Each row was made from one small tree. Brackets hold a mark, then the marks that hang from it, in the order of their numbers. Every link used is in the known rows. Write each row's tree.
Known rows
(Q995 Q481 Q513 Q697 Q932 (Q963 Q532)): [-1.990,2.256,-1.130,-0.317,-0.846,6.814,4.764,-6.420,-4.113,-1.068,-4.229,-0.091,1.504,-6.598,-0.796,1.591,4.173,3.084,3.680,7.762,-4.116]
(Q532 (Q481 (Q995 Q697 Q932)) Q513 Q963): [-1.819,-0.970,-1.388,-1.084,-0.706,2.137,-0.125,-0.976,-1.100,-1.775,5.750,3.714,0.384,1.020,-3.915,-3.469,-3.714,-2.887,-3.462,-1.431,0.940]
(Q963 (Q532 Q481) (Q995 Q513)): [-1.772,-3.962,0.953,1.232,-0.597,-0.856,-2.041,-1.311,1.952,3.451,-1.090,-1.606,-2.079,1.628,2.310,-1.858,-2.159,0.940,2.434,2.789,-1.271]
(Q481 (Q532 Q513 (Q963 Q995))): [0.234,-5.614,-0.264,-0.868,-1.975,-1.376,0.166,-1.339,2.280,1.084,1.850,1.435,-3.074,2.685,0.567,-2.080,-3.628,-1.179,-2.636,-1.170,1.735]
(Q995 Q481 Q697 (Q963 (Q532 Q513))): [-1.454,0.625,-1.978,0.208,-0.350,2.637,3.581,-6.067,-1.594,0.170,-1.969,-1.718,-0.931,-1.721,1.744,1.061,0.090,3.081,1.644,5.966,-1.432]
(Q513 Q532 (Q995 Q697 Q932 Q963)): [1.892,5.947,0.563,2.047,1.124,3.783,-0.218,2.147,2.807,-1.416,0.055,-0.675,1.419,-6.018,-1.565,6.071,4.758,3.192,0.151,0.967,-0.402]
(Q932 (Q532 (Q513 Q995) Q963)): [1.197,-1.309,-1.728,2.783,0.151,-5.291,-1.651,3.214,2.867,1.468,3.534,1.384,-3.320,-0.570,0.758,0.356,-0.626,-0.028,0.182,-2.551,3.845]
(Q995 (Q481 Q532) Q513 Q697): [-1.416,0.930,0.286,-1.871,-1.563,2.270,3.561,-3.967,-3.322,-0.300,-2.921,-2.640,4.031,0.697,1.414,0.993,0.003,0.749,0.552,0.293,-2.608]
(Q932 (Q532 Q481)): [-0.264,-0.077,-1.113,0.410,1.711,-4.744,-1.810,3.656,-0.275,0.493,-1.721,-0.621,0.612,2.876,1.562,-0.700,-1.344,0.261,1.897,-4.347,1.792]
(Q995 Q513): [1.811,1.866,2.517,-2.422,0.141,-1.835,0.253,0.380,-0.566,-0.449,1.450,-2.404,0.500,-0.519,1.204,-0.418,3.417,0.591,-0.004,0.870,-2.468]
(Q995 Q481 Q513 Q697 Q963): [-0.495,2.651,0.059,-1.799,0.578,3.094,3.623,-3.166,-3.107,-1.991,-2.698,-2.022,2.191,-3.472,-1.517,-1.133,4.164,0.991,0.812,4.782,-2.945]
(Q697 Q995): [6.673,0.043,2.147,-0.679,1.719,-2.933,-2.202,1.399,3.009,-1.783,-0.364,-1.107,-1.070,1.879,-0.697,0.771,0.853,-2.606,-0.904,-1.376,-1.285]
(Q932 (Q532 (Q481 Q995) Q513 Q963)): [-3.291,-3.242,-2.737,1.084,-0.367,-3.543,-1.351,2.770,-0.234,0.838,2.743,3.692,-1.189,4.710,-0.823,-4.328,-5.107,-2.469,-2.354,-4.088,4.311]
(Q513 (Q532 Q963) Q995): [4.263,0.048,-0.616,0.828,0.860,-2.162,-2.472,5.391,5.463,-0.892,2.173,-0.187,-0.408,1.007,1.173,1.445,3.541,0.168,-1.254,-2.669,2.986]
(Q697 (Q995 Q513 (Q963 (Q532 Q481)))): [0.501,-2.620,-1.968,1.390,0.281,-0.219,-0.626,-1.170,2.762,0.251,-2.709,1.159,-3.271,1.339,-0.018,-1.452,0.393,0.791,-0.126,4.564,-2.028]
(Q532 Q481 Q513): [-0.869,0.402,-0.917,-1.606,0.000,-4.738,-1.532,1.463,1.973,-0.004,4.332,-0.652,-0.932,3.182,0.817,-1.523,-1.921,-0.853,-1.773,-0.753,0.487]
(Q481 (Q995 Q932 (Q963 Q532))): [-0.113,0.972,2.582,-1.605,0.352,6.215,0.281,-0.557,-3.632,-1.219,-3.339,1.007,-1.447,-3.165,-1.198,0.891,2.141,-0.698,-0.391,3.056,-0.594]
(Q481 Q532): [2.076,0.039,1.755,-3.098,-0.097,-0.891,0.117,1.000,-1.341,-0.940,-1.965,-2.186,0.631,3.009,2.599,1.340,0.084,-0.093,-1.245,-3.215,-0.052]
(Q481 Q995): [2.350,1.204,4.431,-2.635,0.932,0.354,-2.168,2.693,-1.838,-1.042,0.218,-1.946,0.644,2.164,-0.210,-1.161,0.223,-3.404,-2.124,-2.501,0.350]
(Q932 Q532): [2.297,1.223,0.965,0.170,1.731,-3.530,-0.609,2.086,-1.113,0.316,-2.195,-1.643,0.412,0.291,2.254,1.335,1.010,1.230,2.277,-3.409,0.579]

Which tree is each row?
[-5.330,0.399,-1.403,1.397,0.227,-1.488,-1.202,2.827,-1.305,1.338,0.061,2.254,-1.371,1.590,-1.812,-2.124,-3.583,-1.116,-2.015,-1.144,3.056]
(Q932 (Q532 (Q481 (Q995 Q963)) Q513))
[-1.216,-3.623,-2.552,3.276,-0.329,-1.190,1.363,-3.704,0.691,1.992,-0.712,1.244,-0.380,-0.687,-1.208,-1.760,-4.053,0.170,2.728,-0.268,1.852]
(Q932 (Q532 Q513 (Q963 (Q995 Q481 Q697))))
[-2.385,-1.631,1.349,0.743,-1.722,3.478,1.414,-4.118,-0.494,2.050,-3.085,-0.043,0.503,-4.701,-0.914,1.368,1.872,-0.224,4.312,6.496,-2.754]
(Q963 Q532 (Q995 Q481 Q513 Q932))
[2.670,-0.391,-0.729,1.560,0.923,-1.595,-1.227,4.078,0.645,-0.804,0.362,2.597,-1.381,-3.873,-1.498,1.497,2.655,-0.891,1.820,-2.917,2.672]
(Q513 (Q995 (Q932 (Q532 Q963))))
[1.493,1.581,-1.095,2.934,0.076,-3.772,-0.166,-0.391,2.685,0.849,1.331,3.439,-0.952,-2.407,-2.180,4.248,-1.318,-0.516,0.924,-0.712,-0.941]
(Q697 (Q995 (Q932 (Q532 Q513))))
[-1.254,-3.042,-0.150,-2.488,-0.286,-0.154,-1.443,2.481,-1.029,-1.340,2.588,1.914,0.051,3.763,-1.871,-6.714,-0.627,-4.071,-3.425,-1.324,1.055]
(Q532 (Q481 (Q995 Q513)) Q963)
[-0.578,1.090,3.605,-3.184,-1.272,3.822,-0.074,1.473,-3.660,-1.196,-1.588,0.725,2.072,0.809,-1.282,2.147,-0.809,-3.213,-3.031,-3.045,-0.014]
(Q481 Q532 (Q995 Q932))
[-2.067,3.435,-1.575,0.846,0.032,-0.590,2.059,-0.151,-1.397,-0.200,0.216,2.512,-1.318,-5.620,-1.582,2.620,1.893,2.277,0.821,1.894,-0.445]
(Q995 (Q932 (Q532 Q513)) Q963)
[-1.383,1.460,0.638,-0.302,0.566,-0.688,-3.057,5.070,2.159,0.151,0.524,-0.460,2.739,5.466,0.373,-0.277,-1.078,-1.475,-2.930,-4.013,2.056]
(Q513 (Q532 (Q481 Q995)))
[-1.725,1.107,2.490,-0.889,0.256,1.305,-1.245,0.301,-2.255,0.050,1.683,-1.574,2.180,2.484,-0.858,-2.955,-2.342,-1.573,-1.640,-1.377,-1.454]
(Q532 (Q481 (Q995 Q513 Q697)))
[-0.555,-0.253,-0.516,3.206,-0.345,-1.982,-2.581,-0.657,3.376,3.089,3.664,-2.429,-2.508,2.095,3.262,2.053,-4.346,2.200,0.885,0.608,0.957]
(Q963 (Q532 Q481 (Q513 (Q995 Q697))))
[-0.088,4.637,0.483,-0.662,-0.794,0.650,1.347,0.569,1.787,-0.420,1.641,0.221,3.464,-3.277,0.295,4.262,5.431,2.776,0.274,1.195,-2.949]
(Q995 (Q513 Q532) Q932)
[0.519,-5.559,0.760,-1.348,-1.698,0.426,0.591,-1.181,0.633,0.561,-0.836,0.648,-1.572,1.364,0.478,-3.002,-0.774,-0.941,-1.375,-0.392,-0.180]
(Q481 (Q532 (Q963 (Q995 Q513))))
[4.825,1.047,-0.639,1.775,1.156,-0.194,-1.361,2.699,4.688,-1.035,2.205,-1.522,0.661,0.479,1.554,2.047,2.050,1.905,-0.385,-3.247,1.802]
(Q513 (Q532 Q963) (Q995 Q697))
[-1.487,0.256,-4.299,1.197,-0.718,0.295,3.964,-3.881,-2.156,-0.736,0.570,3.327,1.972,-3.505,-1.983,0.457,-0.458,0.757,2.447,-0.160,0.522]
(Q995 Q481 Q697 (Q932 (Q532 Q513 Q963)))
[0.945,0.415,-0.772,-0.682,1.072,4.203,2.810,-4.308,-2.942,-1.423,-5.943,-3.014,0.223,-1.452,1.529,0.425,1.857,2.587,2.887,4.528,-1.481]
(Q995 Q481 Q697 (Q963 Q532))
[-2.329,-0.810,1.630,0.482,-0.536,2.724,-0.859,-2.383,-2.374,1.854,-0.353,-1.800,0.663,3.287,2.112,-1.659,-3.438,0.851,0.439,0.454,-1.521]
(Q963 (Q532 (Q481 (Q995 Q513 Q697))))
